What can hang from each mark
P: M
R: K
K: J R
S: P V
B: S U
U: A B R
E: U
M: G P V
G: M S
J: K U

In the rows, 128 means zero.
Known rows, with every way that one mark hangs from another
M{G{S} V}: [135 112  68 137 180 111 119 113 141 119 177 117  92 115 127 139 108 138
 104  98  80 150 109 118 136 165 111]
P{M{V}}: [148 120  73 141 209 109 116 106 137 137 124 112  97 121 121 131 108 136
 103  34 100 131 141 142 109 176 110]
E{U}: [126 107  79 141 194 108 117 104  99 128 139 137 118 124 123 121 103 128
  98  95 103 163 134 140 128 177  83]
E{U{A B}}: [132 117  71 139 208 122 111  80  92  90 143 127 104 122 117 127 104 103
  97 173 108 160 140 139 122 176 172]
B{U}: [128 110  46 141 189 111 116 115 182 144 123  98  84 127 125 118 103 139
 100  97 112 154 141 156 130 193  86]
S{P V}: [127 117  72 137 204  94 122 121 128 136 177 112  98 132 138 123 106 142
  99 129 106 146 133 109 112 182  73]
M{G{S{V}} P}: [132 113  59 135 185 103 125 135 137 108 173 115  98 133 138 131 110 155
 118  36  89 198 107  85 138 162  48]
E{U{A}}: [129 114  65 138 203 113 114  88  93 108 139 129 111 122 119 126 103 118
 101 147 106 173 137 137 131 176  91]
E{U{A B{S{P}}}}: [128 131 106 137 207 115 114  87  78  99 195 127 131 115 118 129 107 119
  88 224 121 118 131 122 123 163 165]
S{P{M} V}: [136 122  72 139 198  92 119 126 123 137 147 113 103 132 133 121 109 144
 102  70 111 117 132 114 115 174  71]
P{M}: [142 116  76 142 185 111 106 123 146 137 120 113 104 126 123 123 106 136
 105  20 111 134 143 142 131 177  68]
J{K{R} U}: [114 104  63 137 167 122 121 131 171 140  87 137 129 133 128 122  98 122
 100  77 117 172 132 144 134 202  30]
M{G}: [129 110  70 139 153 113 109 121 154 131 169 115  98 128 130 129 105 135
 104  87 100 150 133 142 154 178  72]
R{K{J{U}}}: [131 135  89 150 185 117 128 138 200 148  83 139 112 117 125 128 104 113
 110  54 109 180 129 167 117 189  63]
J{U{A B R{K}}}: [134 144  84 148 196 111 112 107 137  93  94 121  99 118 130 145 108  80
 102 100 108 177 146 163 133 189 157]
U{R{K}}: [133 135  81 146 187  99 114 130 112 130 154 109 102 125 129 136 103 108
 105  29  99 157 144 163 141 188  74]
G{M{P V} S}: [162 120  75 134 240  97 121 112 137 113 132 122  92 126 128 132 109 155
 110  47  85 161 112 102 103 165 105]
P{M{G V}}: [147 115  66 140 171 110 115 106 138 132 144 114  96 124 123 137 109 136
 106  44  94 121 132 147 136 169 103]
E{U{B R}}: [131 105 110 143 193 118 108 104  43 107 150 127 110 125 120 123 105 101
  96  86 106 157 139 139 145 177 175]
J{K{R} U{B}}: [115 107  69 137 172 129 118 125 172 124  92 135 123 134 128 123  99 106
  96 101 119 159 136 146 125 199 107]
K{J}: [136 110  97 142 188 135 112 132 148 152 144 115  95 125 116 114 102 131
 107  78 111 166 134 142 129 185  86]
B{S{P V}}: [127 130  99 135 200 100 127 130 123 141 191 113 126 127 137 127 108 148
  97 130 115 139 125  93 116 171  57]
U{A B{S} R}: [139 132 116 139 196 136 101 110  83 100 169  99 108 121 120 136 106 103
  99 124 119 155 141 119 148 174 164]
B{U{A R{K{J}}}}: [139 138  57 146 190 125 118 119 127 132 124  87  75 122 112 124 102  99
 114  95 116 168 137 178 150 199 107]
J{U{A B{S} R}}: [135 131 128 143 189 133 104 114 117 100 105 122 118 116 124 141 109 101
  98 118 123 172 136 120 147 178 158]
P{M{G{S} V}}: [145 115  68 138 176 108 113 117 136 119 147 118  99 116 121 138 110 139
 108  41  86 123 109 121 139 156 110]
M{P}: [135 115  76 139 209 113 113 123 152 130 159 110  95 131 129 123 106 154
 108  33 104 187 145 136 119 180  58]
U{B{S} R{K}}: [136 149 114 145 189 113 115 129 107 117 170 108 122 120 125 141 105  99
  99  53 110 141 141 147 134 175 140]
R{K}: [130 138  59 143 194  97 122 122 169 134 149 116 105 124 131 134 102 119
 103  62  99 156 144 165 116 185  59]
G{S{P}}: [123 114  88 138 197 101 109 133 142 128 187 115  98 116 129 123 105 148
  96 129  97 124 119 116 128 169  89]
R{K{J{U{A B}}}}: [138 145  81 148 198 130 123 111 189 110  84 130  99 116 120 134 105  87
 109 132 115 178 136 168 109 187 149]
E{U{R}}: [127 104 102 142 187 111 110 112  43 124 147 128 115 125 122 122 104 119
  98  64 104 167 134 138 152 179  99]
K{J{U} R}: [125 105  95 144 160 147 135 141 163 160  86 137 113 118 121 108 101 124
 107  87 122 174 123 144 136 196  62]

Rows
[128 113  90 140 196 125  88 107 124  92  92 119 103 134 123 140 104  88
 100 106 118 182 144 139 146 194 150]
J{K U{A B R}}
[135 116  80 140 151 100 104 126 140 136 176 113 100 127 127 125 109 147
 101  81 107  87 131 146 156 168  78]
S{P{M{G}}}
[134 108 131 149 176 137 108 142 127 147  87 128 102 120 122 119 106 118
 108  41 117 190 129 140 152 191  97]
K{J{U{R}}}
[122 112  81 137 159  99 108 133 143 123 206 118 100 118 130 127 107 149
  99 137  92 114 109 119 155 164  86]
M{G{S{P}}}
[133 119 134 142 189 124 113 110  40 111 164 127 136 120 118 128 106 107
  94  89 115 147 130 122 145 166 161]
E{U{B{S} R}}
[141 134 103 137 205 129 113 109  66  96 161 100 110 128 127 137 108 100
 103 124 119 178 133  89 135 174 151]
U{A B{S{V}} R}
[128 119 145 140 193 113 111 113  32 117 198 125 135 118 119 124 108 119
  87 139 117 110 129 123 142 165 172]
E{U{B{S{P}} R}}
[129 128  86 146 190  95 122 114  59 121 146 131 122 123 124 132 103 102
 102  43  97 162 136 163 142 181  85]
E{U{R{K}}}
[118 114  53 136 181 135 114 107 162 104  91 128 114 132 123 129 100  95
  98 153 121 170 138 143 129 199 118]
J{K{R} U{A B}}
[138 115  58 137 162 103 117 136 130 116 131 119 107 129 131 130 110 139
 115  23  94 151 104  89 149 158  64]
P{M{G{S{V}}}}
[136 125 130 141 186 130 103 128  91 120 170 104 115 123 122 131 107 113
  96  70 117 144 139 120 146 174 154]
U{B{S} R}
[126 112  83 139 191 117  90 117 126 110  90 122 106 133 123 137 103 104
 104  80 115 195 140 139 152 198  76]
J{K U{A R}}
[137 137  93 137 202 134 108 102 139 104 164 107 111 120 120 134 105 115
  97 156 120 150 142 121 124 171 145]
U{A B{S}}
[134 128  80 139 188 125 108 112 109 125 142  87  99 121 119 128 104 125
 101 114 125 160 136 133 160 184  97]
B{S U{A R}}
[140 116 121 147 190 150 102 117 117 111  90 120  89 118 116 126 108  92
 107 117 121 187 135 139 147 189 183]
K{J{U{A B R}}}
[141 131 108 148 188 130 114 133 107 128 152 107  93 124 117 126 104  87
 107  51 108 153 139 167 133 187 163]
U{B R{K{J}}}
[134 141  37 143 195 102 117 107 131 117 128  88  80 124 123 135 102 103
 105  96 109 163 145 175 146 197  95]
B{U{A R{K}}}
[139 156  99 143 199 119 112 112  99  97 168 102 113 118 121 146 105  89
 101 105 113 150 143 144 136 176 145]
U{A B{S} R{K}}
[142 113  65 137 195 110 122 106 145 125 187 110  86 128 129 138 109 152
 109  54  90 173 134 139 124 173  92]
M{G P V}
[133 134  45 134 205 114 130 104 151 123 127  94 104 128 128 127 105 134
 105 146 122 182 129 106 123 183  72]
B{S{V} U{A}}
[133 147 126 148 182 111 119 133 142 117 106 129 133 116 132 144 108  97
  99  47 114 159 135 149 131 178 134]
J{U{B{S} R{K}}}
[127 132  93 150 182  98 118 134 144 129  92 131 112 120 135 139 105 106
 104  25 103 175 139 163 137 191  71]
J{U{R{K}}}
[130 115  85 143 174 161 129 115 156 121  86 128  99 117 117 114 102  99
 105 166 126 174 130 142 130 194 148]
K{J{U{A B}} R}
[136 129  71 148 182 119 122 135 137 153 126  92  85 124 117 118 101 110
 110  43 113 160 134 182 145 198  98]
B{U{R{K{J}}}}
[165 120  74 135 238  98 121 102 140 126 132 116  88 134 128 130 109 151
 107  49  95 158 134 126  98 180 102]
G{M{P V}}
[130 133 104 135 204 108 125 122 126 124 193 111 120 127 134 128 109 132
  93 155 116 130 129  96 105 169 134]
U{B{S{P V}}}
[129 120 125 143 162 159 135 140 160 146 102 136 135 114 118 113 104 115
 101 113 131 155 120 129 127 184 121]
K{J{U{B{S}}} R}
[144 141  93 146 200 136 110 116  99 107 154 101  84 122 112 132 104  79
 111 103 112 164 142 164 138 187 174]
U{A B R{K{J}}}
[125 106 105 142 188 119  91 126 134 113  95 124 110 135 126 135 104  98
  98  55 114 172 142 143 141 194 144]
J{K U{B R}}
[135 141  75 148 193 122 125 120 191 127  81 133 102 115 121 133 104 102
 113 107 113 190 133 165 120 189  74]
R{K{J{U{A}}}}
[142 121  84 139 215  98 115 119 124 128 164 115 100 111 122 131 110 149
  98  85  93  95 117 121 107 161 124]
G{S{P{M{V}}}}
[145 120  82 141 212  97 114 108 130 140 166 111  94 119 122 129 110 145
  96  85 103  94 139 144 104 173 118]
S{P{M{V}}}
[138 119  91 141 199 131  95 102  89  95 155  98  79 126 121 133 106  97
 100 121 111 160 149 136 145 184 176]
U{A B R}
[126 122 105 140 182 107 111 131 110 149 177  90 107 121 124 121 106 147
  92 116 124 112 131 138 152 184  98]
B{S{P} U{R}}
[134 135  96 151 190 125 124 129 198 131  87 135 106 118 124 129 105  97
 106  80 112 171 134 170 107 187 141]
R{K{J{U{B}}}}
[122 118  61 137 197 114  98 108 182 114  86 129 111 132 125 137 102 116
 104 115 115 191 140 139 130 193  61]
J{K U{A}}
[133 130  97 137 205 127 115  86  86  95 156 128 132 118 115 131 106 109
  95 170 117 151 133 121 126 165 156]
E{U{A B{S}}}
[133 116  55 141 191 120 105 105 115 121 127  86  72 126 120 124 104 119
 102 116 116 165 144 151 159 195 114]
B{U{A R}}
[136 123 139 146 184 146 117 135 178 139 102 134 125 115 119 123 107 117
 102  98 126 167 123 127 121 176 145]
K{J{U{B{S}}}}
[155 119  67 133 226  92 124 131 131 110 117 123  98 139 138 123 110 152
 116  31  92 183 107  70 113 167  57]
G{M{P} S{V}}
[133 153  64 142 193 108 119 113 125 121 140  89 106 119 121 138 103 111
 103  97 118 158 138 158 148 186  81]
B{S U{A R{K}}}
[134 117  89 140 191  99 104 136 134 130 156 116 104 116 123 121 108 150
  99  72 103  98 119 119 132 162  86]
G{S{P{M}}}
